Each row was made from one path, in order. Every step used is in the known rows, and no mark comes twice. Write each row's path.
In the rows, 128 means zero.
Known rows:
tofov/rasi: [150  82  89 160 117 103 152 135 122 109 124 118 148 132 137 127 110 117
  95 101 121 118 176 126 151 107  99]
guzesu/kikor: [143 112 164 148 134 113 101 154 122 107 103 148 133 117 138 143 130 158
 118 126 115 111 156 108 108 138 148]
rugas/lagev/pozekiv: [148 129 163 113 127 145 122 163 124 143 106  93 139 145 120 152 143 124
 120 108 121 147 130  98 130 123 112]
tofov/roga: [135 104 103 154 129 102 175 145 104 111 124 150 115 119 112  90 134 113
 136 123 125 107 120 119 153 119 121]
nubet/zita/guzesu/kikor: [174 109 190 141 130 117 122 143 113  90 152 190 100 180 149 171 164 135
  60 103  79 142 186 129  82 172 133]
rasi/pozekiv/lagev: [156 103  61 146 143 124 137 193 153 136 114 128 149 140 135 129 132 129
  99  83 122 121 103 110 104 170 110]
pozekiv/bisor/zita/guzesu: [139 149 132 159 121  75 154 128 146 155 156 131 109 176 115 153 153 120
 117 112 110 144 105 183 136 161 102]
tofov/rasi/pozekiv: [184  62  77 166 130  99 155 176 121 121 103 126 167 139 145 132 117 101
  78  78 125 117 168 147 155 145  96]
nubet/zita/bisor/pozekiv/rasi/tofov: [135  91 124 148 149 126 156 168 145 140 137 152 171 199 119 192 147 107
  91 146  99 165 159 118 158 197 130]
rasi/pozekiv/bisor: [165  97  70 138 145  90 142 184 153 174  97 131 157 140 134 131 143 104
 120  96 123 130 108 151 135 180 124]
pozekiv/rasi/tofov: [119 127 121 163 152 107 151 141 165 141 120 142 174 145 110 146 115 115
  98  98 106 131 134  84 143 162 134]
kikor/guzesu: [140 138 157 173 121 130 123  98 167 123 136 115 100 156 127 115 134 133
 119 102 139 140 132  98 138 138 120]
kikor/guzesu/zita: [125 123 158 169 134  97 110 122 147  91 133 138  99 157 145 130 131 120
 116  90 120 141 163 102 145 191 136]
bisor/pozekiv/rasi/tofov: [124  99 139 181 163 150 144 152 132 159 113 139 178 158 117 149 128 113
 123 105 106 146 130 112 180 170 116]
guzesu/rugas/lagev/pozekiv/rasi: [159 115 128 132 112  75 132 172 127 121  80 107 154 159 105 134 158 126
  74 118 122 113 130  67 102 133 112]
lagev/pozekiv/rasi: [151  95 139 149 143 138 149 146 126 156  85 146 168 137 132 152 120 119
 106  83 100 141  94 104 139 160 109]
guzesu/zita/bisor/pozekiv: [107 100 110 147 160  94 114 186 110 121 109 126 127 149 146 162 126 120
 128 149 113 138 148 148 155 198 137]
bisor/pozekiv/rasi/tofov/roga/kogekur: [135  70 127 177 140  93 173 153 133 153 113 166 183 133 109 113 124  93
 146  96  86 126 134 113 222 153 109]
pozekiv/lagev/rugas: [126 134 110 154 125 138 128 144 148 135  87 108 117 166 120 127 103 168
 113 109 124 114 127  77  86  99 116]
pozekiv/bisor/zita: [127 130 117 137 110  83 143 130 143 152 144 128 146 154 111 154 148 119
 154 141 126 139 106 173 160 153 119]
roga/tofov/rasi: [158 111 129 145 103  79 166 159 131 125 127 127 160 107 145 109 111 120
 137 114 112 119 198 106 172 136 113]
rasi/pozekiv/bisor/zita/guzesu/rugas/lagev: [187 136 109 152 115  31 142 197 148 145 118 112 126 196 105 148 186 107
  75 110 128 123 121 167 113 182  99]
tofov/roga/kogekur: [142  88 110 125 101  55 170 132 128 117 126 164 133  96 119  80 121 101
 157 117 102 101 130 129 181 106 118]
kogekur/roga/tofov/rasi/pozekiv: [220 108  67 140 125  74 172 167 128 130 101 168 171 115 164 138 136  89
 161  95 116 115 121 128 167 141 123]
nubet/zita/bisor/pozekiv/rasi/tofov/roga: [140  73 106 166 151 109 188 181 128 127 133 167 162 192 109 166 151  95
  97 144  95 149 153 112 176 191 127]
rugas/lagev/pozekiv/rasi: [147 121 135 129 118 128 134 166 134 141 103 102 162 131 111 155 138 111
  93  94 107 141 112  74 132 133 104]
kikor/guzesu/rugas/lagev/pozekiv: [169 134 181 164 115  96 115 137 158 117  94  89 104 195 112 119 165 141
  92 106 147 132 148  63 114 135 112]
zita/bisor/pozekiv: [122 115 107 153 146 132 130 164 134 158 113  94 127 150 124 147 127 134
 132 167 133 139 114 144 149 144 117]
nubet/zita/guzesu: [161 121 158 126 126 129 146 121 116 108 170 176  97 189 141 160 163 110
  65 104  90 156 161 146  98 164 118]
kikor/guzesu/zita/bisor/pozekiv: [120 115 140 190 151  99 109 151 151 115 119 111  99 175 143 146 131 125
 119 122 125 149 151 118 162 203 127]

Write each row's path:
[212 100 152 193 115  22 170 212 143 140 109 152 160 144 148 145 138 120
 102  77  91 116 194 154 164 204 102] -> roga/tofov/rasi/pozekiv/bisor/zita/guzesu/kikor
[190 112 143 177 141  64 133 192 142 151 108 154 134 172 132 169 159 126
  93  87 107 128 118 185 122 207 115] -> rasi/pozekiv/bisor/zita/guzesu/kikor
[124 108 102 181 153  85 190 156 144 128 115 160 162 137  97 115 118 104
 103  93 102 114 128  80 165 156 127] -> pozekiv/rasi/tofov/roga
[150  97 127 135 156 123 144 153 140 189  80 130 148 154 142 148 136 125
 143  90 112 149 101 132 141 159 116] -> lagev/pozekiv/bisor
[178 123 115 162 138  75 154 172 146 168 128 140 132 179 126 157 158 103
 100  88 116 143  99 200 139 198 100] -> rasi/pozekiv/bisor/zita/guzesu
[150 100 145 134 123  70 172 175 155 146  96 132 179 133  98 132 127  93
 119  74  82 128 138  65 184 132 108] -> rugas/lagev/pozekiv/rasi/tofov/roga/kogekur
[143  91 129 123 131 141 137 157 118 129 145 141 138 184 133 178 158 114
 114 169 115 162 151 150 144 171 126] -> nubet/zita/bisor/pozekiv
[173 118 154 129 121  87 143 131 111  94 152 177  94 211 136 143 180 120
  48 122 101 134 175 136  75 164 122] -> nubet/zita/guzesu/rugas
[190  98 107 171 113  83 169 207 148 142  72 118 168 143 145 114  97 137
 113  81 114 107 192  86 145 148 102] -> roga/tofov/rasi/pozekiv/lagev/rugas
[167 106 105 144 128  81 146 177 143 164 119 136 164 160 122 159 154 102
 136 115 129 137 100 190 161 192 116] -> rasi/pozekiv/bisor/zita
[184  62  67 173 116  60 167 180 135 141 115 124 179 160 132 154 133  94
 101  89 123 127 149 179 179 166  88] -> tofov/rasi/pozekiv/bisor/zita
[101 123  96 128 149  60 119 175 132 105 115 126 120 136 142 159 115 124
 109 145 113 125 150 129 123 191 149] -> guzesu/zita/bisor
[149 139 159 175 126  63 134 146 142 140 134 146 111 169 124 164 153 141
 108 109 100 129 124 168 120 169 116] -> pozekiv/bisor/zita/guzesu/kikor
[111 115 140 214 170  84 128 161 178 126 112 121 132 190 130 160 120 118
  98  96 107 151 157  84 175 230 132] -> kikor/guzesu/zita/bisor/pozekiv/rasi/tofov
[146 123 123 118 128 115 132 171 147 171  98  88 143 146 118 150 150 117
 126 100 116 147 119  98 133 133 110] -> rugas/lagev/pozekiv/bisor
[157 148 168 141 122 101 141 161 140 164 128  96 119 185 111 173 163 117
 105  90 107 159 109 142 133 149  88] -> rugas/lagev/pozekiv/bisor/zita/guzesu
[167 108  98 158 140 131 131 188 148 148  67 119 139 171 129 134 115 148
  99  86 128 116 118 103  96 145 114] -> rasi/pozekiv/lagev/rugas
[172 110 203 174 152  96 135 160 128 165  93 153 128 186 140 186 149 147
 116  82  92 148 111 164 128 184 108] -> lagev/pozekiv/bisor/zita/guzesu/kikor
[144 161 189 158 120 111 141 114 120 119 168 139  98 176 116 161 145 126
 103 121 117 143 114 186 130 150 100] -> bisor/zita/guzesu
[124 118 138 166 167 106 176 155 134 128 114 150 132 154 106 112 127 117
 136 110 122 120 149 107 165 144 138] -> rasi/tofov/roga
[130  82 119 199 162 131 178 165 113 148 108 154 170 152 104 120 134 103
 128 102 105 130 124 109 199 165 111] -> bisor/pozekiv/rasi/tofov/roga
[180  91  77 160 114  75 171 213 151 131 115 128 175 116 150 109 114 120
 112  79 108 112 179  91 153 169  98] -> roga/tofov/rasi/pozekiv/lagev
[184  65  62 187 127 106 154 190 139 126  68 107 157 170 140 132  97 134
  68  63 122 106 167 103 120 122  86] -> tofov/rasi/pozekiv/lagev/rugas
[185 111 147 122 122  73 146 164 127 132 125 147 106 228 129 161 197 113
  50  96  91 150 167 114  81 171 107] -> nubet/zita/guzesu/rugas/lagev/pozekiv/bisor
[190 124  78 137 113  77 171 133 126 119 117 161 156 110 157 133 129 101
 173 114 113 115 126 110 163 112 125] -> kogekur/roga/tofov/rasi
[170 155 212 152 115  81 136 148 111 115 126 115 102 213 106 164 176 134
  79 122 123 136 126 157 109 148  92] -> bisor/zita/guzesu/rugas/lagev/pozekiv
[109 114  99 197 150 100 114 167 170 111 127 103  97 177 143 141 127 140
 107 104 118 144 137  83 139 205 115] -> kikor/guzesu/zita/bisor/pozekiv/lagev
[147 131 157 121 111 107 134 166 137 162 116  94 150 162 107 175 159 117
 140 118 121 155 111 133 155 143 103] -> rugas/lagev/pozekiv/bisor/zita
[168 138 194 155 127  90 123 181 136 150 108 111 122 177 119 183 166 138
  99  92  97 146 129 129 119 156 103] -> rugas/lagev/pozekiv/bisor/zita/guzesu/kikor
[119  99  84 198 167  96 183 187 144 155 100 122 155 157 100 135 120 114
 112 137 113 126 112 106 180 167 116] -> zita/bisor/pozekiv/rasi/tofov/roga
[120 120 132 208 149 106 111 162 166 121  85  95  89 206 138 145 112 157
 109 107 122 138 150  78 131 182 119] -> kikor/guzesu/zita/bisor/pozekiv/lagev/rugas
[231 129  75 168 119  33 192 164 141 149 124 172 151 155 154 158 156  82
 145  80 101 126 101 172 171 167 100] -> kogekur/roga/tofov/rasi/pozekiv/bisor/zita/guzesu
[153 157 184 162 114  65 139 121 116 104 146 140  93 198 110 145 163 136
  85 137 129 122 126 177 108 149 104] -> bisor/zita/guzesu/rugas
[219 111  58 161 123  82 172 178 141 136  66 152 162 144 158 136 117 120
 149  81 115 103 121  89 134 118 115] -> kogekur/roga/tofov/rasi/pozekiv/lagev/rugas
[174  59  28 175 129  99 160 195 143 118 113 117 165 140 143 130 113 117
  68  59 115 113 152 109 128 145  83] -> tofov/rasi/pozekiv/lagev
[162 123 177 160 147 108 154 140 132 182 112 138 124 194 133 173 149 123
 123  84 104 161  91 180 143 178  93] -> lagev/pozekiv/bisor/zita/guzesu
[125  85  92 175 143  59 180 175 164 161 103 133 169 138 104 127 110 104
 130 133  93 121 121 112 204 154 114] -> zita/bisor/pozekiv/rasi/tofov/roga/kogekur
[130 104 145 141 143  62 172 142 155 134 120 164 150 135 112 103 115 107
 157 104 101 114 161 116 191 131 136] -> rasi/tofov/roga/kogekur
